Every row comes from one small tree of marks. Brackets hold a mark, then the marks that hang from it, in the order of their numbers. Every link used is in the known rows. Which tree was each row made from?
Known rows:
(J_266 J_159 (J_302 J_227) (J_704 J_658)): [ 2.19  2.93 -0.64  0.47 -2.84  1.40  3.88  5.14  2.11 -2.86  0.27  0.37
 -1.57 -0.46  0.18 -0.64  4.60  2.60  2.21  2.13 -0.62 -0.99  0.82 -0.38
 -2.15  0.67  4.62  3.05  1.54  2.86  2.66]
(J_704 (J_266 J_302)): [ 0.42  0.16 -0.76  1.70 -1.10 -0.31  1.88  1.56  0.93  0.11  0.79 -0.63
 -0.42 -1.87 -0.93  0.21  1.21  0.57  1.75  0.99 -0.61 -1.69 -0.06  2.68
 -0.79  1.54  0.96  0.82 -0.81  1.53  1.12]
(J_302 (J_159 (J_266 J_704)) J_227): [ 3.04  0.16 -0.84  0.12 -0.11  2.53  4.86  1.68  1.89  0.40  0.03  1.94
  0.29  1.86  0.81 -1.78  2.43 -1.29  2.58 -0.09  0.00 -2.20  0.03  1.77
 -0.50 -0.27  1.36  1.75  1.18  4.78  1.22]
(J_159 (J_266 (J_302 J_227) J_704)): [ 1.11 -0.80 -0.63  0.89 -0.90  2.59  3.68  2.26  1.91  0.55 -0.63  0.96
  1.28 -0.32  0.02 -0.66  2.62 -0.11  2.89  1.19  0.50 -1.25 -0.28  1.16
 -0.28 -0.12  0.91  1.21  0.36  3.29  1.06]
(J_159 J_302): [ 0.31  1.14  0.51  0.11 -2.95  2.87  1.32  0.97  0.26 -1.43 -0.26  0.67
 -0.63  0.15  0.19 -0.60  1.70 -2.32 -0.01  2.04 -0.63 -0.95 -1.50 -0.29
 -0.59  2.87  2.09  0.40 -1.45  2.30  0.16]
(J_227 (J_302 (J_266 J_159))): [ 1.46  1.04 -0.25 -1.78 -1.25  1.59  1.27  0.62  1.56 -0.24 -1.74  2.89
  0.37  1.04 -0.63  1.48  4.30  1.43  2.71  1.13 -0.83 -2.84 -2.79  1.25
 -0.14  0.38  1.84  2.49 -2.45  2.84  0.30]
(J_227 (J_302 (J_266 J_159 (J_704 (J_658 J_119))))): [ 1.35  1.58 -0.18 -2.49 -1.14  1.29  1.49  1.49  3.21 -1.51 -1.06  3.31
 -0.26  0.36 -0.56  1.89  3.62  3.40  3.38  0.19 -0.99 -0.85 -2.70  1.04
 -0.06 -1.18  1.21  3.75 -1.76  1.20  0.82]
(J_658 (J_266 J_159 (J_302 J_227) J_704)): [ 1.62  0.52 -1.53  0.27 -1.03  2.43  1.97  2.09  1.40 -2.07  0.78  0.04
 -1.54 -0.03 -1.02  0.07  2.80  0.93  1.15  1.78 -0.30 -1.39  1.23  1.35
 -1.54  1.94  1.51  0.91 -0.31  3.94  2.52]
(J_119 (J_658 (J_266 J_302 J_704))): [ 0.79  1.10 -0.32 -0.41  0.21 -0.09 -1.20 -0.72  2.75 -2.64  1.42  0.20
 -3.45 -0.08 -1.39  0.94 -1.43  1.07  0.41  1.76 -2.28  1.27  0.45  1.82
 -0.37  0.00 -0.11  0.52  0.37  0.38  0.43]
(J_704 (J_266 J_159) (J_658 J_119)): [-0.41  2.17 -0.34 -0.54 -0.44 -2.84  2.49  2.25  4.02 -3.55  1.86  1.06
 -1.41 -3.40 -1.15 -1.07  1.68  4.02  2.81 -0.55 -1.81  2.35  1.03  2.75
  0.47 -0.34 -0.83  2.41 -0.44 -1.64  1.60]
(J_704 (J_266 (J_159 (J_302 J_227))) (J_658 J_119)): [ 0.03  3.19  0.39 -0.15 -2.12 -1.18  2.98  2.88  4.91 -4.20  1.94  1.24
 -1.72 -3.13 -0.80 -2.18  3.00  2.21  2.70  0.53 -1.97  1.31  0.66  2.71
 -0.09  1.43  0.51  2.29 -0.92  0.81  2.17]
(J_159 J_266): [-0.15 -1.75 -0.69 -0.28  0.56  0.95  2.65  0.08  0.99  0.77 -0.82  1.42
  1.72 -0.71 -0.54 -0.72  1.29 -0.49  2.32  0.26  0.25 -0.07 -0.22  1.27
  1.01 -0.36 -1.41  0.29 -0.59  1.05 -0.37]
(J_119 (J_658 (J_266 J_159))): [ 0.55  1.24 -0.18 -0.87  0.47 -0.81 -0.99 -1.24  2.19 -2.91  1.00  0.80
 -3.07 -0.05 -1.66 -0.12 -0.45  0.63  0.17  1.88 -2.58  1.42  0.62  2.30
  0.24  0.55 -0.47  0.05 -0.05  0.68 -0.05]
(J_227 (J_302 J_159 (J_266 J_704))): [ 2.76  0.57 -1.22 -2.34 -0.62  2.35  2.76  0.85  1.54  0.03 -1.10  3.48
 -0.42  2.13 -0.01  2.64  2.74  1.93  3.23 -0.12 -0.97 -2.76 -3.31  1.24
 -0.59 -1.05  1.70  3.89 -1.55  2.32  0.34]
(J_227 (J_302 J_159 J_266)): [ 2.58  0.99 -0.76 -1.81 -0.58  1.85  2.60  0.25  1.46  0.38 -1.32  3.19
 -0.24  2.19 -0.14  1.92  3.32  1.52  2.92  0.45 -1.46 -3.80 -3.20  1.68
 -0.05  0.30  1.64  2.91 -2.02  2.96  0.17]
(J_704 (J_266 J_159 J_302)): [ 0.88  0.71 -1.24  1.64 -1.75 -0.03  3.53  2.85  0.17 -0.70 -0.02  0.10
 -0.30 -1.82 -1.11 -0.14  2.95  1.28  1.94  1.84 -0.98 -1.88 -0.29  2.91
 -0.87  2.28  2.24  1.61 -0.82  2.36  1.19]
(J_302 J_227 (J_266 J_159 (J_704 J_658))): [ 0.42  0.93 -0.92 -3.56 -0.24  1.01  2.73  0.76  2.61 -2.11  0.44  2.10
  1.14  1.08  0.00 -0.37  3.44  1.04  5.40  1.08  0.25 -1.16 -0.53 -1.18
 -1.20 -1.48  2.79  3.78  0.20  2.94  1.76]
(J_658 (J_266 (J_302 J_159) J_704)): [ 1.66 -0.45 -2.25 -0.07  0.11  2.24  2.30  0.97  0.75 -1.40  1.17  0.12
 -2.06  0.55 -0.73  1.71  0.36  1.63  1.13  0.71 -0.84 -1.16  0.63  1.29
 -1.11  1.19  0.15  1.22 -0.20  1.71  1.73]

Which tree is each row?
[ 0.98  0.07 -1.46 -1.16 -1.38  3.09  1.79  1.36  1.17 -3.00  0.92  1.06
 -1.67 -0.12 -1.10 -0.03  2.14 -0.75  0.89  1.24  0.01  0.28  0.66  0.83
 -1.44  1.42  0.55  1.17 -1.10  3.25  1.99]
(J_658 (J_266 (J_159 (J_302 J_227)) J_704))
[ 0.54  1.52 -0.82 -1.79 -0.78 -0.10  2.69  3.41  1.82 -3.63  0.22  1.86
 -1.15 -1.15 -0.16  0.51  1.58  4.33  1.76 -0.58 -0.52  3.52  0.17 -0.42
 -0.37 -2.32  0.81  3.41  1.39 -1.89  0.97]
(J_266 J_159 (J_704 (J_658 J_119)))
[ 1.13  1.43 -0.60 -0.46 -0.30  0.07 -0.02  0.12  2.22 -3.10  0.81  0.76
 -3.41 -0.04 -1.48  0.70 -0.08  1.59  0.57  2.37 -2.63  1.19  0.33  2.03
 -0.44  0.49  0.78  0.97  0.42  0.95  0.37]
(J_119 (J_658 (J_266 J_159 J_302 J_704)))
[ 0.68  2.06 -0.22  0.47 -1.26  0.28  1.88  3.20  2.76 -2.32  0.85 -0.11
 -1.59 -1.20  0.33  1.16  0.53  4.39  1.65  0.40 -1.18  1.16 -0.02 -0.40
 -0.64 -0.58  1.38  2.51  1.45 -1.34  1.52]
(J_266 J_302 (J_704 (J_658 J_119)))
[ 2.93  0.48 -0.90 -0.30 -0.02  1.95  4.91  1.81  2.70 -0.28  0.64  1.94
 -0.25  1.48  0.70 -1.97  2.51 -0.69  3.03 -0.34 -0.22 -1.69  0.55  1.45
 -0.55 -0.65  1.15  2.07  1.23  4.03  1.53]
(J_302 (J_159 (J_266 (J_704 J_658))) J_227)
[ 0.88 -0.15 -0.61  0.21 -0.72  1.68  3.73  2.39  3.13 -0.45  0.20  0.96
  0.50 -1.01 -0.10 -0.84  2.75  0.62  3.55  1.00  0.18 -0.48  0.47  0.70
 -0.38 -0.64  0.55  1.68  0.50  2.22  1.54]
(J_159 (J_266 (J_302 J_227) (J_704 J_658)))
[ 3.01  2.49 -0.88  0.53 -1.71  1.54  3.94  3.84  2.54 -1.73  1.30  0.11
 -2.23  0.75  0.86  0.11  2.29  2.07  2.26  0.93 -0.97 -1.84  0.61 -0.13
 -1.99  0.12  3.52  2.92  1.90  2.35  2.58]
(J_266 (J_302 J_159 J_227) (J_704 J_658))
[ 0.63  1.49  0.10  0.19  0.21 -0.53 -1.45 -1.41  2.68 -2.34  1.23 -0.08
 -3.25  0.02 -1.33  0.12 -0.93  0.71  0.12  2.34 -2.87  0.25  0.50  2.25
  0.08  1.34 -0.19 -0.48 -0.16  0.90  0.25]
(J_119 (J_658 (J_266 J_302)))
[ 1.75  1.69 -0.32  1.27 -0.10  2.04  1.75  1.33  3.92 -2.25  1.18  0.53
 -1.76  0.43  0.00 -0.03  0.56  3.42  0.94  0.32 -1.78 -0.70  0.30  3.03
  0.26  1.95 -0.25  0.70  0.47  2.62  2.17]
(J_658 J_119 (J_266 (J_302 J_159 J_227) J_704))
[ 1.41  2.31 -0.78  0.77 -1.13 -1.38  3.41  2.43  3.69 -1.96  2.72 -0.35
 -2.26 -2.00 -0.56 -1.10  2.43  1.50  3.18  0.60 -1.66 -1.82  1.63  2.33
 -1.36  1.20  1.41  2.05 -0.19  1.67  2.81]
(J_704 (J_266 (J_302 J_159 J_227)) J_658)
[-0.60  0.27 -1.65 -4.22  0.56  0.21  3.28  0.54  1.37 -2.58 -0.32  2.81
  1.28  0.33 -0.45  1.78  1.68  4.13  5.22  0.47 -0.76  0.86 -1.84 -1.10
  0.15 -2.16  1.24  4.57 -0.09 -1.04  0.33]
(J_302 (J_266 J_159 (J_704 (J_658 J_119))))
[ 2.83  1.03 -0.37 -0.09 -0.01  1.68  4.82  1.95  3.44 -0.66  0.56  2.10
 -0.14  1.35  0.95 -2.13  2.40  0.31  2.91 -0.54 -0.68 -1.19  0.19  2.06
  0.04 -0.52  0.78  1.90  1.37  3.75  1.43]
(J_302 (J_159 (J_266 (J_704 (J_658 J_119)))) J_227)
[ 0.65  1.51 -0.09 -0.33 -1.25  2.58  1.44  1.56  3.49 -3.87  0.65  1.62
 -1.45 -0.49 -0.64 -0.65  1.53  2.17  0.62  0.68 -1.18  1.53 -0.19  2.31
  0.25  1.85 -0.38  1.04 -0.63  2.39  1.77]
(J_658 J_119 (J_266 (J_159 (J_302 J_227)) J_704))
[ 1.63  0.60 -0.57 -2.33 -1.27  2.02  1.48  1.27  1.62 -0.47 -1.57  3.11
  0.12  0.90 -0.54  2.18  3.82  1.91  2.97  0.61 -0.35 -1.83 -2.91  0.83
 -0.61 -0.94  1.81  3.45 -1.92  2.29  0.49]
(J_227 (J_302 (J_266 J_159 J_704)))
[ 0.02  1.42  0.21  1.60  0.20  0.65  0.11  0.00  3.29 -1.92  0.68 -0.21
 -1.13 -0.64 -0.61 -0.09  0.35  3.51  0.09  1.06 -2.17 -0.64  0.27  3.04
  1.27  3.22 -1.41 -0.89 -0.81  1.21  1.34]
(J_658 J_119 (J_266 J_302))
[ 1.88  1.07 -0.75  2.12 -1.32  0.31  3.22  2.14  1.47  0.14  1.05 -0.23
 -0.85 -0.58 -0.39 -0.77  2.17 -0.14  2.02  1.04 -0.95 -3.29  0.13  3.33
 -1.16  2.30  2.10  1.13 -0.24  3.83  1.73]
(J_704 (J_266 (J_302 J_159 J_227)))
[ 2.95  2.43 -0.02  2.51 -1.75  1.82  3.32  2.32  0.77  0.35 -0.28 -0.27
 -0.77  1.83  0.95 -1.21  3.18  0.24  0.79  2.30 -1.48 -4.94 -0.25  1.47
 -1.01  3.54  4.03  0.38  0.88  5.02  1.55]
(J_266 (J_302 J_159 J_227))
[ 1.09  1.69 -0.34  1.48  0.30  1.01  1.68  0.37  2.86 -1.86  0.57  0.43
 -1.49  0.24 -0.36 -0.04  0.52  3.87  0.38  0.88 -2.83 -1.39 -0.09  3.43
  1.25  3.47 -0.77 -0.21 -0.40  1.55  1.24]
(J_658 J_119 (J_266 (J_302 J_159)))
[ 0.67  1.53  0.30  1.28 -0.20  1.65  0.07  1.04  4.33 -2.29  1.29 -0.10
 -1.39 -0.47 -0.32 -0.15  0.37  3.09  0.62  0.40 -1.13  0.14  0.55  2.53
  0.22  1.74 -0.80  0.04  0.13  2.15  2.26]
(J_658 J_119 (J_266 (J_302 J_227) J_704))
[ 1.97  1.48 -1.21 -3.21  0.73  1.25  4.37  0.28  3.27 -1.61  0.98  2.82
  0.48  2.70  0.91  0.09  1.90  2.09  5.61 -0.17 -1.05 -2.12 -1.33 -0.02
 -0.57 -1.44  2.31  4.34  0.97  2.70  1.52]
(J_302 J_159 J_227 (J_266 (J_704 (J_658 J_119))))
[ 0.58  3.72  0.35  1.28 -1.73 -1.91  3.17  3.58  5.00 -3.29  1.78  0.26
 -1.55 -3.04 -0.79 -2.08  3.72  3.83  3.04  1.13 -2.31 -0.39  1.12  3.25
 -0.21  1.90  1.48  2.00 -0.16  1.47  2.76]
(J_704 (J_266 J_159 (J_302 J_227)) (J_658 J_119))
[ 0.39  0.46 -0.35 -1.30  0.93 -0.54 -1.85 -1.47  2.76 -2.64  1.72  0.62
 -3.37 -0.12 -1.42  0.86 -2.24  0.55  0.28  0.71 -1.85  2.62  0.61  1.56
 -0.10 -1.26 -1.29  0.52  0.31 -0.51  0.04]
(J_119 (J_658 (J_266 J_704)))
[ 1.15  1.98 -0.17  1.20 -0.86  1.95  1.65  2.34  3.57 -3.01  0.35  0.69
 -1.23 -0.37 -0.49 -0.55  2.23  3.81  0.90  1.25 -1.50 -0.14  0.45  2.87
  0.16  2.31  0.47  0.78  0.12  3.01  2.29]
(J_658 J_119 (J_266 J_159 (J_302 J_227) J_704))
[ 1.11  0.19 -2.48 -4.14  1.47  0.68  4.98 -0.03  1.25 -1.73  0.29  3.33
  0.40  2.06  0.36  2.34  0.24  4.18  5.59 -0.49 -1.64 -0.48 -2.36 -0.45
  0.23 -2.23  1.14  5.14  0.54 -1.00  0.07]
(J_302 J_159 (J_266 (J_704 (J_658 J_119))))
[ 1.45  1.88 -0.22 -0.14 -0.56  0.28 -0.24  0.24  2.92 -3.03  1.04  0.50
 -3.48  0.18 -1.38 -0.12  0.43  0.86  0.55  2.49 -2.35  0.60  0.60  2.20
 -0.66  0.76  1.19  0.66  0.56  2.21  0.93]
(J_119 (J_658 (J_266 J_159 (J_302 J_227) J_704)))
